Known rows, with every way that one mark hangs from another:
(zozogu lotor vemunu): [  3  -5   4  13  27 -13  18  18 -12  16  11  -6   0  -8 -11 -20 -18 -18
  12   2   2 -16  20 -15  15  -6   2   0  -8  -7  -1]
(lutu vofelig (zodela nomap)): [ 32 -12  -9  13  -7   5  22  16   0  38   3   1 -10  -3  11  19  -1 -21
   5  13  -3  25 -34  27  16  10 -18  -8 -19   8  -7]
(lotor pulun turataz): [ 17  -3  -4  14 -19  12 -26 -15   0 -16  -7   4   3   3 -10   8  -1  19
  13  15  -7  -1  -1   4  13 -14  -5   8   3 -11  20]
(zozogu vemunu): [  8 -10  -6   8  15  -6  10   7  -4  -1  10  -6   3 -15  -4  -2 -10 -15
  20  -4 -12  -2  -2  -4  11  -9   2  -1   6   1  -1]
(zozogu (lotor (vofelig nomap)) (vemunu sorube)): [-10 -10   8  -4  18  -2   0   4  -6  21   4 -12  13   6 -19 -27  -5 -22
  -7  -4   5 -20   7 -11   2   6   1  -6  15 -11 -16]
(sorube lotor): [  8   3  -9  14  10 -13  22   6  -4  -5  -2   2 -30  -4   7  -1 -20  11
  20  -8  15  -4   6   4   1  -8  20  -7 -10  17   8]
(nomap (zodela (lotor sorube) rupos)): [-11 -23  16   1  -8 -20  16   4 -15   7  -4   9  -5 -20   0 -16  16  10
   7   1  -1 -18  12   4 -10  -4  -3  -7  -6 -13   2]
(turataz lotor): [-12   6  12   0  -1  -5  23  -4 -14  -5  19   8   9 -15   1  -1  -9 -14
  17  -5 -12 -12   1  -9  12   0   0  -6  -9  20  14]
(vemunu (sorube lotor)): [ -5  -1  -7   3   7  -8   5  -9  -6   8  -1  -1 -20   2  -4  -3  -8  -1
  14  -9   1 -11  -8  -1   4  -1   7 -29  -5   5  11]
(turataz (lotor sorube (vofelig nomap vukiga))): [-28  18  21 -19  -8  10   7  -7   3 -10  28  -4  26   9  11  -7   3 -13
   1   1  -2  -7 -13  -2  -2  14   5   7  15  12 -10]
(zodela (lotor (pulun bebip)) nomap rupos): [  9 -27  17  13   0  -5   8  31 -15  15 -23  37 -19 -19  16 -20  22  27
  -3  16 -15  18   0 -13 -17  -1 -24  13 -30 -12  -4]
(lotor (pulun bebip) sorube (vofelig nomap)): [-11  19   5 -12 -19  29 -18  -5   6 -11  11  -1  14  12  19  -3   4  33
   0  10 -13  28 -13   2 -17   3   7  20  28  -7 -22]
(zodela (lotor (vofelig vukiga)) rupos): [  1 -15  12  -5   9 -14  -4  15   1  12  -4   8  -2  -9  -3  -2  19  -3
  -2  -3  -5  -5  15  -4  -7   3  -5  16  -1  -4 -13]
(rupos vofelig): [  0  13  -7   5   9 -13  10 -11   0   7   1  -1  -1 -18   7  20 -21   2
  14  -3  -8   7  -4   8  11 -26   1   5 -11  10  16]
(lutu vofelig): [ 20  -1 -12   4  -4   3  17   5   4  10   5   2  -5 -13  -4  18  -4  -9
  16  -1 -10   6 -12  15  22  -6  -9  -5  -3  13   0]
(lutu (vofelig zizag) (zodela lotor nomap)): [ 23 -17 -10  -6  -5   1  21  29  -6  42  -8  11 -14  -1   6  20  17 -32
  -6  10  -9  36 -31  18   7  23 -17 -19 -33   7  -9]
(vofelig (nomap zodela) sofep vukiga): [-18 -19  18   4   1   7  -9  -5  21 -23  26 -13   2 -22   6  -7   4  15
 -43 -42  11 -25  -5  -5 -22 -18 -15  12 -13  -1 -15]
(turataz (lotor sorube)): [-22  17  15  -6  -6  -1  20  -8 -12  -2  21   3  14  -1  10 -11  -7 -11
  21   8 -16  -5 -11  -8  11   8   0 -12  -3  10  11]
(pulun bebip lotor): [ -5  11  -1   1  29  -3  30  13 -10   2  17   3 -13 -11  13  17  -8   1
   9  -1 -26  21  12   2 -10   3  14   6 -28  23  -1]
(vofelig lotor): [ -5  10  17  10  16  -8  13   8  17   5  19 -10  -8 -15  -7 -10 -14   7
  12   0  -9 -13  12  -5  11   2  -1  -3 -17  -2  -5]
(vemunu (sorube (lotor pulun turataz vofelig))): [  7  -1 -14   1 -14   3 -20 -22  -6  -4 -17   1  -7  21 -14   5   1   7
  10   5   9  -9  -3   7   7   0   9 -18  21  -3  15]
(zodela (lotor turataz) nomap (rupos (vofelig zizag))): [ 13 -25   4   0   7 -22   2  16  -9  23 -48  27 -14 -12  13  -3  14  -1
 -13  23  -2  16  -8   3 -14  -4 -19   3 -40 -16  20]
(turataz (lotor (pulun bebip) sorube (vofelig sofep))): [-19  25   5 -11 -20  12  -3 -13 -13 -18  11   9  26  10  12  -4   1   8
   1   4 -20  12  -2 -17   2   6  -3   5  22   8   2]
(rupos (vofelig vukiga zizag)): [ -3  18 -19 -12  17  -3  -2  -3   9  -1  16  -8   3 -13  10  39  -4 -17
   1  -9  -2  11  -4   1   5 -19   2   3 -17   6  10]
(sorube (lotor pulun turataz (vofelig nomap zizag))): [ 13   3 -18   1 -15  12 -14  -6   4 -26 -25   4 -14  18  -3   5   1  17
  -4   0  30   6   4  10 -11   1  21   4  12   6   4]
(sorube (lotor pulun (vofelig sofep))): [  7  10 -17  17 -11   0   0 -12   0 -27 -12   5 -16  11   3  -3  -9  26
   0 -18  21   0  12  -2   0 -11   9   3  17  15   1]
(turataz (lotor vofelig)): [ -8  10   6  -7  -6  -2  19 -10 -15  -9  17   5  19  -7   1   6  -6 -17
  16  -6  -6  -9   6  -3  11   4   9   5  15  25   4]
(lotor pulun sorube turataz (vofelig sofep zizag)): [  3  18 -19 -10 -30  25 -48 -30   9 -28 -12 -10  23  34  11   6  12  13
 -14   8  -6  19 -12  -3  -3   3  -6   2  33 -23   3]
(turataz (lotor pulun sorube)): [-23  21  11   1 -21  10  10 -14 -11 -14  17  11  17   6   3 -12   1   2
  20  12 -15  -5  -8 -12  15   5  -8 -11   5   7  13]
(vofelig (lotor (pulun bebip) turataz) vukiga): [  6  10  14  -1   9   8 -24  15  25  -5  20  -7   1   0 -14  14   4  14
   1  24 -10  -5  15  -7  10   2  -1  17 -12 -20   1]
(lutu (vofelig lotor vukiga zizag) zodela): [ 15  10 -11  -9  10   9   5  26  27  33  25 -20  -5   6 -13  35  11 -41
  -6   9  -2  14 -13  14  21  26 -12 -17 -23   0 -14]
(sorube (lotor pulun (vofelig nomap zizag))): [  3   8 -18   3 -10  12   2  -2   3 -25 -10   5 -16  10   3   0   0  17
  -2 -15  28   6   6   3 -12   0  19   1  10  16  -8]

Rows:
[  7 -18  11  -2  -9   2  13  21   8  44  -7   3 -11  -4 -16   4   6 -15
 -11   2 -11  21 -28  22   6  16 -15  -9 -29  10 -13]
(lutu (vofelig nomap) (zodela lotor))
[ -5  14   1  -9 -14   9   8  -4 -19 -15  14  16  20  -6   0  13   2  -1
  15   4 -14   6  11  -9   8   2   7  13  19  20   4]
(turataz (lotor (pulun bebip) vofelig))
[  7  -4  10  22  18 -17  22  13   8  20 -17  11 -14 -21  19 -14  -7  10
  -2  16   5   0  -1   2  -5 -10 -25   6 -32 -11   5]
(zodela nomap (rupos (vofelig lotor)))
[ -4   0  28   4  -1  14 -18  12  25  -3  -3  -1  -4  -7 -15 -16  -4  34
 -13  18  -9   0   3  -3  -9   4  -4  14 -21 -16  -4]
(vofelig (lotor (pulun bebip) turataz) nomap)
[ 12  10 -12  -3 -10  16 -12  -2  -7 -13  10   5  10  -4   7  23   2  21
  13   0 -13  21  10  -1   0  -8  11  25  28   5 -10]
(lotor (pulun bebip) vofelig)
[  6   0 -18 -15   4   0 -20 -12   0  -1  -4 -10  -6  19  -6  19   5 -16
   2  -1  11  -7  -6   6  -1   8  17 -20  13  -2   9]
(vemunu (sorube (lotor turataz (vofelig vukiga zizag))))
[-23   6  17   0  16  10  -8   9  37 -10   8 -17  -8 -12   2 -25  -4  11
 -46 -33  -5  -4  -4 -24 -23   8 -19  -9 -37  -7 -18]
(vofelig lotor nomap sofep zizag)
[ -5  15  21   2   5  -5  -7   0  20   8   7 -15   0   8  -3 -15 -13  10
  13  28 -11  -7  -2   2  11  11   2  -6  -9 -23   6]
(vofelig (lotor sorube turataz))
[-19  24   0 -23  -8   5  13 -11 -12  -9  19  -1  25   8  14   4   3 -25
  13   3  -9   5  -6  -6   3  18  11  -9  18  13   1]
(turataz (lotor sorube (vofelig zizag)))
[  7  -3 -11  -4  -1  -6 -12 -17  -6   5 -15  -5  -9  15  -9   6  -5  -4
  10   2   7  -9  -5  10   3   3  16 -19  16   0  14]
(vemunu (sorube (lotor turataz vofelig)))
[ 10  -1  -6  14   9 -11   3   3  -1  38  -4  -9  -9  -8   5  16 -12 -12
   3   7  -4  14  -9  11   4  -7 -13  -2 -21  -5  11]
(lutu (zodela (rupos vofelig)))
[-11   1  -9 -10   2  -3  11  -9   3  -5   1  -3   1 -26   6  18  -5   0
 -12 -19   9   3  -4  11 -14 -21   3  -1 -17   7   7]
(rupos (vofelig (nomap zodela) zizag))
[ -4 -18   1 -18  -5 -11   9   1 -12 -12  16   2   6 -19  -5  19  20  -8
   1 -19   8 -14  20   8  -7  -2  16   4   9   6  -9]
(nomap (zodela (lotor (vofelig vukiga zizag))))
[-23   2  13 -21  -5   2 -11   0   7  -1  -4  -1   5   7  12 -19  11   7
 -24 -18 -14  17 -13 -11 -22  13  -1  -1  -2  -3 -20]
(zodela (lotor sorube (vofelig nomap sofep zizag)))
[ -6   4 -12   2  -6   5 -19 -20   4 -11   0  -3  -7  18  -6   2   5   7
  -6 -17   8 -12  -3  -6   3  -3  -1 -17  17   2   1]
(vemunu (sorube (lotor pulun (vofelig sofep vukiga))))
[ -6  11   3  -5  20  -5   4  11  -2  12  22 -18  17  18   0 -16  -7 -24
  10  13   8  -9  14  -9  12   7   9   9  22 -16 -18]
(zozogu (lotor sorube (vofelig vukiga)) vemunu)
[-19  -5  36  -1  -7   0  -1  -2  23  -2   5 -15   2  -4  -9 -30  -4  22
 -10  16   9 -23  -2  12 -12   9   3  -3 -11 -23  -4]
(vofelig (lotor sorube turataz) (nomap zodela))
[  9 -13 -15   0   7  -3 -10   3 -12   3 -16   2  -7   6 -17   0  -2  -8
  15  14  -8   1  -5  -5   7  -3   7 -18  10  -8  13]
(zozogu (vemunu (sorube (lotor (pulun bebip) turataz))))
[  7   4   1  -2  10  -8  -6   3 -10  14  -4 -15  18  23  -6 -18 -13 -19
  12  29   6  -6  12  -1  13   7  13   6  24 -25   0]
(zozogu (lotor sorube turataz vofelig) vemunu)
[  4 -25  16   3 -18   0 -26   3   2   3 -38  19   0   2 -18 -18  22  22
 -14  12  -1  -2   8   2 -13   2 -14  19   1 -16  -2]
(zodela (lotor pulun turataz (vofelig nomap)) rupos)
[ 12  13 -17   1   1   4   0   8  -2 -18   5   6 -16   8   7  20  -3  18
  13  -1  17  10  16   3  -2  -6  26  16  17  15  -5]
(sorube (lotor (pulun bebip) (vofelig vukiga)))
[ 11  -1  -8  14 -18   6 -18 -14   8 -28 -31   3 -14  18  -3 -10  -8  32
 -16  -7  26  -2   3   6  -9  -9   8  10  13   5   5]
(sorube (lotor pulun turataz (vofelig nomap sofep)))
[  8 -10   2  20  17 -10   5   6   9   8 -11   8  -9 -17  32  -4  -1   7
 -22  -3   5   3 -12  -4 -11 -22 -35  14 -29 -10   6]
(zodela nomap (rupos (vofelig sofep vukiga)))
[ 23 -12 -13  18  -3   1   2  10   9  37 -11  -8 -10  -2  -2  10   0 -17
 -18  -4  -8  15 -20  12  11   3 -36 -13 -19  -3  -1]
(lutu (vofelig sofep) (zodela rupos))
[  9 -13   8   2  14  -5  -4   9  -4  11 -10 -12  13   7 -16 -19 -14 -15
  -6  11  14 -14  15  -1   3   1  11  17  12 -14  -6]
(zozogu (lotor turataz (vofelig nomap)) vemunu)
[ -3  -6  -2  -2  20  -9   2   2 -14  22   6 -12  14   8 -19 -16  -6 -29
   7   0   1 -19  14 -11  14   5   4  -9  20 -12  -8]
(zozogu (lotor vofelig) (vemunu sorube))
[ -3  -4   5  -6  -9  -1 -12   4  -8  -6  -8  16   2  -5  -2   2  10  24
  -8 -11 -23  19  12 -15  -5  -5  -1  17   6   4  -9]
(zodela (lotor (pulun bebip) (vofelig sofep)))
[  4  -7  -8  15 -16   1  10  -4  -2 -22 -18  10 -18   1  -3 -11   2  29
  -1 -11  37 -13  17  12 -14  -8  13   6  16  10  -5]
(sorube (lotor pulun (vofelig (nomap (zodela rupos)))))
[  4 -13   0   9   4  -1 -20  -3 -13  14 -11  -2   9  15 -33 -20   0 -13
   5  21  -2 -22  10 -14  23  -2 -11 -15   5 -29  15]
(zozogu (lotor pulun turataz) (vemunu sorube))
[  3  -7 -18   4   2  -3  -2  -7  -9  -4  -8  -1  -1   9 -17  -6   0 -13
  17  -1   3  -8  -2  -3  11  -1   6 -19  27   0   0]
(zozogu (vemunu (sorube (lotor pulun vofelig))))
[ -7  22 -10 -15   9   9  -3 -14   7 -14  13 -16  11  33  11  20  11 -21
  -1  12  -2  12   0  16  -6  20  15   1   5   5  -3]
(pulun (lotor sorube turataz (vofelig vukiga zizag)))
[  6  -3 -10  -8   3  -4 -17 -15  -1   2  -5  -8  -7  18  -9  12  -1  -9
   7   2  10 -13  -5   9   4   3  16 -14  15  -1  10]
(vemunu (sorube (lotor turataz (vofelig vukiga))))
[ 14  -1 -14  -6   0   0  -5   0   4 -14 -21  -4 -17  11   4   7  -8   3
  -3  -4  28   5   2  15 -16   4  30   3   5  10   3]
(sorube (lotor turataz (vofelig nomap zizag)))
[  9  -8  -9  16  14  -8   8   6   2   8 -22  10 -11 -19  34  -3   1   3
 -23  -7   2  14 -13  -7 -17 -17 -32   2 -32  -8   9]
(zodela nomap (rupos (vofelig sofep zizag)))
[  2   9  -9   7 -13  18 -28 -18  14 -31  17  -7  15   7   3  13   9  15
 -13 -22   1  -2   7  -9   5 -14 -12  22  28   1 -14]
(lotor pulun (vofelig sofep vukiga))
[-19   7   6 -14  -5   9   5  -9  -2 -19  10   1  20  -6   6  -4   1 -16
 -21 -27  -4  -3  -4 -14 -11   8  -3   0   2  21  -5]
(turataz (lotor (vofelig nomap sofep zizag)))
[-21  -1   6 -15 -12   5  12 -12  -7 -24  11   2  22 -13   3  -2   7 -14
 -23 -31   5 -13   4  -8 -14   5   1  -1   7  20  -3]
(turataz (lotor (vofelig (nomap zodela) sofep zizag)))
[ -3 -32  12   5  -3 -22  19   7 -16   4  -5  13  -9 -32  -8  -8  15   8
   4  -9   3 -23  21   4  -9  -9  -4  -1 -11  -4   4]
(nomap (zodela lotor rupos))
